Known rows, with every way that one mark hangs from another
j272[j216 j587[j959]]: [ 19.8 -27.4 -30.0  22.9 -41.2  -5.8  15.7  18.1 -10.5  13.8  29.3   3.9
 -42.6  39.5 -30.7  17.8  11.8 -47.8  14.7  32.2 -20.7   1.0  18.6  24.7]
j959[j587]: [ 21.0 -12.2 -26.0  14.6 -35.3  -4.3  10.8  -0.8 -45.8  19.2  21.9  -8.3
   0.2  45.2  -7.2  10.5  -2.7 -37.0  11.6  33.2 -17.1   6.4  21.6  13.4]
j272[j216[j382 j422] j587]: [  5.7 -26.2  -8.1  31.2 -17.6  -8.6   9.2  17.7 -15.0  19.7  19.9  -7.6
 -42.8  44.6 -32.9  13.5   9.7 -53.7  30.1  25.6 -16.5  12.5  12.0  20.8]
j48[j158]: [  8.2 -19.7 -26.5   7.1  -9.0   1.8  20.6 -16.6 -47.3  37.6  12.4 -28.2
  -6.5  51.1 -10.7  -1.2 -15.1 -46.4  12.0  48.7  13.0  -3.6 -12.4  11.6]
j613[j158[j382[j216[j422]]]]: [ -3.8  -7.7   0.5  -2.3  18.4   7.5  19.4   0.4 -51.6  38.9  25.9 -35.1
 -10.4  59.8 -21.2  -1.2  -3.1 -33.4   3.4  49.1   9.3  -3.6  -2.6  15.1]
j48[j158[j382[j216] j613]]: [-12.5 -10.2 -11.4   4.7   6.3   9.7  -3.3  -0.6 -28.7  58.7  29.7 -13.3
 -20.3  50.4  -2.7  -8.1 -13.4 -50.0  12.7  49.8  22.4  -1.2 -32.3   8.6]
j382[j158[j613] j216[j422]]: [ -0.5   6.1  11.2   6.8  24.0   0.5  11.8  -5.2 -44.9  74.1  26.0  17.2
 -27.0  32.1  11.5  -5.8 -11.7 -67.7   6.3  40.5   4.2 -11.2  -9.5   7.6]
j48[j158[j382[j216]]]: [ -9.9 -19.2 -23.0   2.4  -3.4  11.6  12.9  -3.4 -40.4  42.5  26.2 -31.5
  -9.7  57.8 -13.0  -9.6 -15.8 -49.3  13.0  46.0  15.6  -4.5 -32.5   6.1]
j587[j241 j272[j216] j959]: [ 11.1 -10.1 -23.8  31.1 -19.0  16.3  24.6  15.0 -14.6   8.3  16.6  21.5
 -25.5  35.6   7.7  21.9  12.2 -20.6   5.3  26.9  -0.1 -43.8  20.3  11.8]
j587[j241 j272 j959]: [  4.9  -6.6 -21.3  19.0 -11.0  12.4  14.2   3.6 -23.2   8.0  11.7  14.5
 -13.1  31.8   8.8  21.4   7.1 -17.2  -1.6  32.4  -1.2 -45.1  21.4  16.1]
j272[j587[j241]]: [ 20.1 -12.9 -33.1  13.5 -23.9  -1.1   6.2  -8.5 -11.3  21.1   7.2  -8.9
 -27.3  45.8 -19.3  13.1  -4.0 -38.2  21.3  29.6 -12.8   1.1  10.8  18.5]
j272[j216[j422] j587]: [ 18.3 -22.8 -17.2  27.6 -28.6  -6.6   8.6  14.4 -20.1  34.4  25.4   1.3
 -43.9  41.0 -30.4  14.5   4.3 -53.7  32.0  31.4 -16.2  13.6  15.3  26.1]
j959[j158[j613] j587[j241]]: [ 44.2  16.7  -4.9   2.1 -15.2  12.6   8.0 -13.2 -31.5  25.4   9.5  20.7
 -13.2  53.8   3.0   4.4   8.3 -13.6  12.7  16.2  -0.9  -0.6  38.4  -1.6]
j277[j158[j382[j216]]]: [ 14.9 -25.2  -5.8 -23.1  -6.1   3.0  28.6  -7.8 -49.8  24.5  25.5 -29.9
 -16.6  62.7 -23.6  -4.6  -2.6 -33.9   6.5  36.5  10.9  -1.0  -3.8  -0.1]
j241[j587[j959]]: [ 22.4 -33.4 -24.7  16.8 -26.9  -2.0  19.9   6.6 -18.0  -3.0  15.8   0.2
  -6.3  38.8 -20.2   8.6   5.4 -46.2  -1.3  50.0 -15.6  -8.9  20.0  36.7]
j272[j216[j422] j587[j959]]: [ 16.3 -21.9 -16.4  31.7 -35.1  -4.1   3.7  19.6 -16.0  25.5  29.4   8.9
 -44.9  34.3 -31.3  14.7  11.9 -50.1  18.5  36.9 -24.9   0.6  24.2  32.8]
j241[j587[j959[j158]]]: [ 30.7 -29.3 -17.3   3.4 -21.7   1.1  26.5   1.1 -24.4  -8.0  13.0   3.8
  -6.1  44.5 -25.0   7.1  10.7 -37.7  -1.9  42.5 -11.3  -8.5  28.1  31.0]
j241[j587[j272[j216]]]: [ 15.0 -41.4 -22.9   7.9 -16.4  -2.6  26.3  13.4 -18.8   5.6  17.3  12.5
 -12.4  47.3 -10.7  19.1   8.9 -47.6  16.3  32.1   4.6   1.4  14.3  25.3]
j382[j158[j613] j216]: [  3.1   0.1  -2.3  -2.7  17.7  -1.1  23.7  -7.0 -39.7  62.4  25.0  12.0
 -25.1  37.6  12.1  -2.5 -11.4 -65.4   2.3  35.6   8.1 -10.7 -15.0  -0.8]
j959[j158 j587[j241]]: [ 46.7   7.2 -17.0   0.3 -24.8  14.3  24.0 -15.7 -42.7   8.8   5.6   2.9
  -3.7  61.5  -7.2   2.6   5.2 -12.5  13.1  12.1  -7.9  -3.9  38.3  -4.0]
j48[j158[j382[j216[j422]]]]: [-11.2 -16.5 -16.6   6.9  -0.9  12.4   7.3  -2.5 -42.7  47.6  26.7 -28.9
 -11.2  55.0 -13.1 -11.5 -15.6 -49.9  14.9  48.2  13.3  -4.6 -29.5  10.0]
j241[j587[j272[j216] j959[j158]]]: [ 21.4 -35.0 -14.5  -0.5 -18.1   2.9  27.8  13.9 -21.1  -8.1  18.7  23.2
 -12.8  46.0 -16.8  17.4  21.5 -35.4   2.1  29.9   0.1 -11.0  30.9  26.4]
j277[j158[j613]]: [ 30.3 -17.2   2.6 -15.6  -1.3  -8.7  20.0 -19.0 -45.3  36.2  15.6  -8.3
 -24.4  48.4 -11.8   5.3   0.4 -32.6   5.3  43.7  15.2   2.8  15.5   7.8]
j587[j272[j216[j382]]]: [ -6.0 -30.4 -10.3   9.6  -0.8  -6.3  31.2  14.9 -38.3  14.0  21.0  -4.2
 -17.9  42.0  -5.8  27.2   7.4 -37.1  19.4  23.5  11.5 -10.4   4.1   7.3]
j382[j216[j422]]: [  7.7   1.7 -12.9  20.9   1.3   4.0  23.2  -3.4 -50.5  55.5  31.7  -8.9
 -12.2  23.7  -4.8   2.3 -17.0 -58.3  26.0  50.1 -13.1 -20.8 -13.4  16.7]
j587[j272]: [ -3.6 -24.1 -13.5  -4.9  -1.1  -9.1  20.7   0.2 -50.6  24.4  19.4  -5.1
  -5.7  35.8  -2.8  27.3  -1.1 -33.0  14.7  33.6  10.8 -11.1   6.5  15.9]
j216[j382[j158[j613]] j422]: [-12.1 -12.3  29.0  21.6  25.9 -10.8   5.0   0.6 -42.7  34.0   5.6 -12.0
 -20.5  40.3  -8.5   1.4  -1.0 -49.5   4.1  37.0   1.0  -1.0   8.5  16.2]

Rows
[ -0.1 -25.9 -15.2  13.4 -18.4  -1.6  24.0  20.4 -36.5  11.4  30.9  14.1
 -20.3  29.5  -5.3  28.4  14.8 -31.7   1.5  35.2  -1.1 -28.4  19.2  20.6] | j587[j272[j216] j959]
[  4.5 -32.5 -14.6  18.6 -24.1  -8.5  19.4  19.6  -8.1   0.1  18.5  -0.4
 -44.0  50.8 -30.4  12.3  18.5 -51.5   3.0  20.4 -16.1   2.5  17.3  13.4] | j272[j216[j382[j158]] j587[j959]]
[  9.9 -17.1  -9.8  -8.1 -19.8  -7.3  -5.7   3.4 -20.5  16.1  23.4   1.2
 -30.5  41.7 -32.5  14.0  12.2 -31.8   3.6  33.9 -11.7   4.3  22.2  26.3] | j272[j587[j959[j158[j382 j613]]]]
[ -8.2 -26.0  -0.5  16.3   3.3  -5.7  23.1  16.2 -42.0  22.3  21.6  -0.3
 -19.3  38.0  -5.8  25.0   7.1 -38.6  22.0  26.9   8.4 -10.3   8.1  13.2] | j587[j272[j216[j382 j422]]]
[  7.6 -31.3 -12.0 -11.3  -8.9   6.2  18.1  12.2 -23.0  -3.7  23.2  18.0
  -6.0  46.2 -15.2  12.4  17.6 -36.0  -1.6  32.6   0.0 -13.6  19.3  26.0] | j241[j587[j272 j959[j158[j382[j216]]]]]
[ 10.6 -13.6  12.3 -16.0   6.5   2.1   6.9  -4.2 -40.7  46.4  29.2  -9.0
 -28.4  52.7 -13.5  -4.6  -0.4 -36.0   7.9  43.1  15.5   2.4  -1.2   6.1] | j277[j158[j382[j216[j422]] j613]]
[  5.1 -19.8  10.5  35.6   3.1  -5.0  26.2  15.8 -31.8  30.8  16.6  -5.8
 -35.1  44.4 -12.6   5.4   2.4 -52.7  17.1  30.5   0.4  -1.0   6.5   9.8] | j272[j216[j382[j158[j613]] j422]]
[ 19.0 -22.4 -13.3   8.6 -30.6  -1.5   8.7  20.2  -7.8  15.3  30.6  11.3
 -48.4  47.1 -34.1  14.5  19.3 -37.7  12.9  25.0 -10.8   6.3  21.7  20.1] | j272[j216 j587[j959[j158[j382 j613]]]]
[ 12.1 -10.1 -21.5  19.0 -22.6   9.2  15.0   8.7 -26.6  10.6  11.3  15.7
 -12.4  58.1  11.3  13.2   9.5 -30.0  10.2   7.4  -2.1  -6.0  24.8  -4.0] | j959[j587[j241 j272[j216[j382[j158]]]]]
[-16.4  -2.0  11.6  16.3  12.1   3.7 -14.0  18.4 -23.1  62.5  41.8  -0.8
 -29.0  33.1  -4.6   0.6  -9.4 -46.9  19.2  49.4   5.9  -2.3 -22.3  19.9] | j158[j382[j216[j422]] j613]
[ 14.3 -23.9   8.9 -20.1  -0.7  -3.9   8.9  -5.7 -38.7  31.2  22.3 -17.4
 -26.5  59.4 -18.9   0.7   2.0 -27.3   3.2  40.2  20.1   9.2   6.4   7.0] | j277[j158[j382 j613]]
[ -1.8 -10.9  -6.5  -7.1  15.6   7.1  24.6  -0.6 -48.8  33.0  25.8 -37.8
  -9.1  62.8 -21.4   0.3  -3.0 -32.3   1.6  47.1  11.5  -3.5  -5.9  10.9] | j613[j158[j382[j216]]]
[  2.6  -2.6  -0.2   4.0  13.9   2.6  27.7  -8.1 -56.0  57.8  22.1  -1.3
 -16.6  39.6   1.5  -7.7 -13.8 -66.9   6.3  36.5  -2.7 -14.6  -9.6   5.0] | j382[j158 j216[j422]]
[ 15.3   5.6  -2.4   1.8   3.6  15.4  12.0  -2.8 -23.9  13.7   9.8  31.3
 -19.9  34.8   9.8  20.3  16.7  -5.9  -2.6  25.1  10.0 -42.1  31.8  10.0] | j587[j241 j272 j959[j158[j613]]]
[ 27.4 -16.5 -36.2  35.0 -41.2   6.8  15.6  14.3   4.7  11.3  18.9   9.4
 -46.5  44.0 -21.8  13.5  10.1 -40.1  17.4  26.1 -20.4 -10.0  19.4  18.5] | j272[j216 j587[j241 j959]]
[ 18.7  -4.2 -23.0  27.5 -29.3  11.3   7.3   9.1 -29.6  22.4  17.8  19.9
 -11.9  48.4  10.0  15.2   6.2 -28.4  19.4  17.1  -7.3  -7.4  27.7   6.8] | j959[j587[j241 j272[j216[j422]]]]
[ 18.5 -11.4 -32.7  18.3 -30.3   1.4   2.0  -2.6  -7.4  12.2  11.4  -0.6
 -28.6  38.7 -20.0  12.7   3.9 -34.3   8.0  35.1 -21.5 -12.1  19.7  24.5] | j272[j587[j241 j959]]
[  8.4 -26.0  -3.1  26.3  -2.9  -6.4  37.7  13.7 -26.4  19.3  15.7 -11.9
 -32.9  49.9 -12.3   8.6   2.4 -50.6  13.9  25.9   4.6  -0.8   0.4   2.0] | j272[j216[j382[j158[j613]]]]
[ 20.1 -22.9 -10.5   1.1 -13.5   5.5  15.4   9.1 -14.7   4.9  22.8  11.9
 -12.8  43.5 -19.3   2.6  11.0 -41.6  -0.9  43.0  -7.2  -8.3  16.6  28.6] | j241[j587[j959[j158[j382[j216] j613]]]]
[ 28.1   9.3   1.3  -2.2 -14.1  16.8  -2.8  -0.1 -24.8  20.5  15.8  11.5
 -15.9  65.1  -4.7  -0.5   9.5  -8.6  10.2  12.4   3.9   6.0  29.2  -2.4] | j959[j158[j382 j613] j587[j241]]
[-14.0  -7.6  -4.7   9.5   8.9  10.6  -9.1   0.3 -30.8  64.2  29.9 -10.2
 -21.1  47.6  -3.1 -10.0 -13.4 -51.1  14.4  51.7  20.4  -1.3 -29.7  12.6] | j48[j158[j382[j216[j422]] j613]]
[ 14.5  -8.7 -25.7  25.0 -26.9   9.4  13.4  10.4 -25.0   9.5  14.9  13.0
 -10.7  53.1   8.6  16.5   8.6 -27.3  17.0  12.2  -5.4  -7.5  23.7  -0.1] | j959[j587[j241 j272[j216[j382]]]]
[ -8.7  -9.6   8.8 -18.5   7.3   4.1   6.5  12.1 -40.5  20.3  33.5  21.2
 -16.4  33.1  -4.6  21.0  18.4 -18.8  -5.8  30.9  10.9 -26.8  16.4  15.4] | j587[j272 j959[j158[j382[j216] j613]]]
[ 29.4 -17.6 -36.8  30.4 -34.7   4.3  20.6   8.3   1.0  21.1  14.9   0.8
 -45.8  51.3 -20.7  13.2   2.5 -43.9  31.0  21.0 -11.3   2.9  10.3  11.9] | j272[j216 j587[j241]]
[  1.1 -11.7  -5.3  27.8   7.0  11.8  25.1   9.6 -21.9  20.0   4.3  10.4
 -26.7  49.8   9.1  15.7   5.6 -30.6  19.2  13.8  12.8 -24.2  10.6   0.9] | j587[j241 j272[j216[j382[j158] j422]]]
[ 19.1 -17.7 -18.6  -6.8 -24.9  -8.1   7.9  -5.1 -29.3  10.3  18.0  -3.4
 -24.2  40.2 -34.0  15.9  10.8 -34.0   4.8  33.4 -17.4  -0.6  26.8  25.3] | j272[j587[j959[j158]]]
[ 35.9   5.4   1.2 -10.1 -15.2   0.1   7.6  -9.4 -47.1  27.3  19.3  15.9
  -9.4  49.9  -6.1   9.0  10.4 -21.1   9.9  21.9  -1.4  10.9  37.4   4.6] | j959[j158[j613] j587]
[ 19.2  -9.9 -21.5   3.1 -24.7   6.6   2.9  -1.8 -10.6   5.3  11.8  -2.7
 -29.1  49.5 -28.3   8.8   9.3 -23.5   5.9  26.1 -14.7  -8.5  23.2  19.4] | j272[j587[j241 j959[j158[j382]]]]
[ 17.5 -13.9 -13.1  -6.2 -20.6  -9.2   0.4  -3.3 -23.5  18.2  19.8   5.4
 -29.6  36.6 -28.4  16.6  12.0 -34.3   4.4  35.6 -14.6   1.3  26.5  26.1] | j272[j587[j959[j158[j613]]]]
[  4.1   0.4   2.2  -0.7   3.8  18.4   4.6   6.5 -19.0  10.3  14.3  25.1
 -21.6  42.4   4.5  16.8  17.9  -2.2  -4.4  22.2  13.2 -37.6  25.6   9.6] | j587[j241 j272 j959[j158[j382 j613]]]
[-14.0  -6.0   1.8   9.4   8.1   2.3  -5.7  17.0 -18.9  54.8  41.1  -4.4
 -27.6  36.7  -4.0   2.9  -9.2 -45.6  16.8  46.5   9.3  -2.2 -26.0  13.9] | j158[j382[j216] j613]
[ 12.2  -1.5  11.3 -16.3  12.1   5.1  17.2  -1.3 -40.5  37.3  27.8  -5.4
 -21.2  48.7 -16.6   2.5   0.2 -27.4  14.9  30.7  13.8  -2.4  -1.5   3.8] | j959[j158[j382[j216] j613]]
[  8.4  -9.9  13.8   3.2   0.3   2.6  13.2  15.7 -41.2  24.7  29.5  34.2
 -28.5  28.2  -4.7  24.7  23.7 -22.2   2.6  30.2   7.5 -25.2  34.6  20.5] | j587[j272[j216[j422]] j959[j158[j613]]]
[  4.8 -21.2 -15.3   7.1 -22.1  -3.6  14.8  12.5 -42.2  12.9  21.5  10.1
  -8.3  53.5   2.2  17.8  11.6 -37.6   7.7  13.7  -2.6   5.1  24.0   2.4] | j959[j587[j272[j216[j382[j158]]]]]
[  6.4 -24.2   4.8  34.2  -2.0  -4.1  34.0  14.0 -37.3  22.9  15.0 -14.5
 -30.3  48.1 -17.8   4.6   1.1 -52.3  17.5  28.6  -2.8  -2.6   6.3   9.0] | j272[j216[j382[j158] j422]]
[ 14.2  -8.9  14.7 -16.1   8.0   0.0  14.0  -1.7 -41.1  27.9  20.7 -11.2
 -20.4  53.0 -22.3   6.3   2.7 -19.4  12.4  30.5  16.4   4.5   8.9   8.3] | j959[j158[j382 j613]]
[ 11.4 -21.0 -15.2  -9.0 -24.5  -5.9   2.5   1.7 -25.9   7.5  21.6  -7.5
 -25.3  45.4 -37.1  13.7  11.3 -31.2   3.5  32.0 -15.1   2.6  21.7  25.1] | j272[j587[j959[j158[j382]]]]
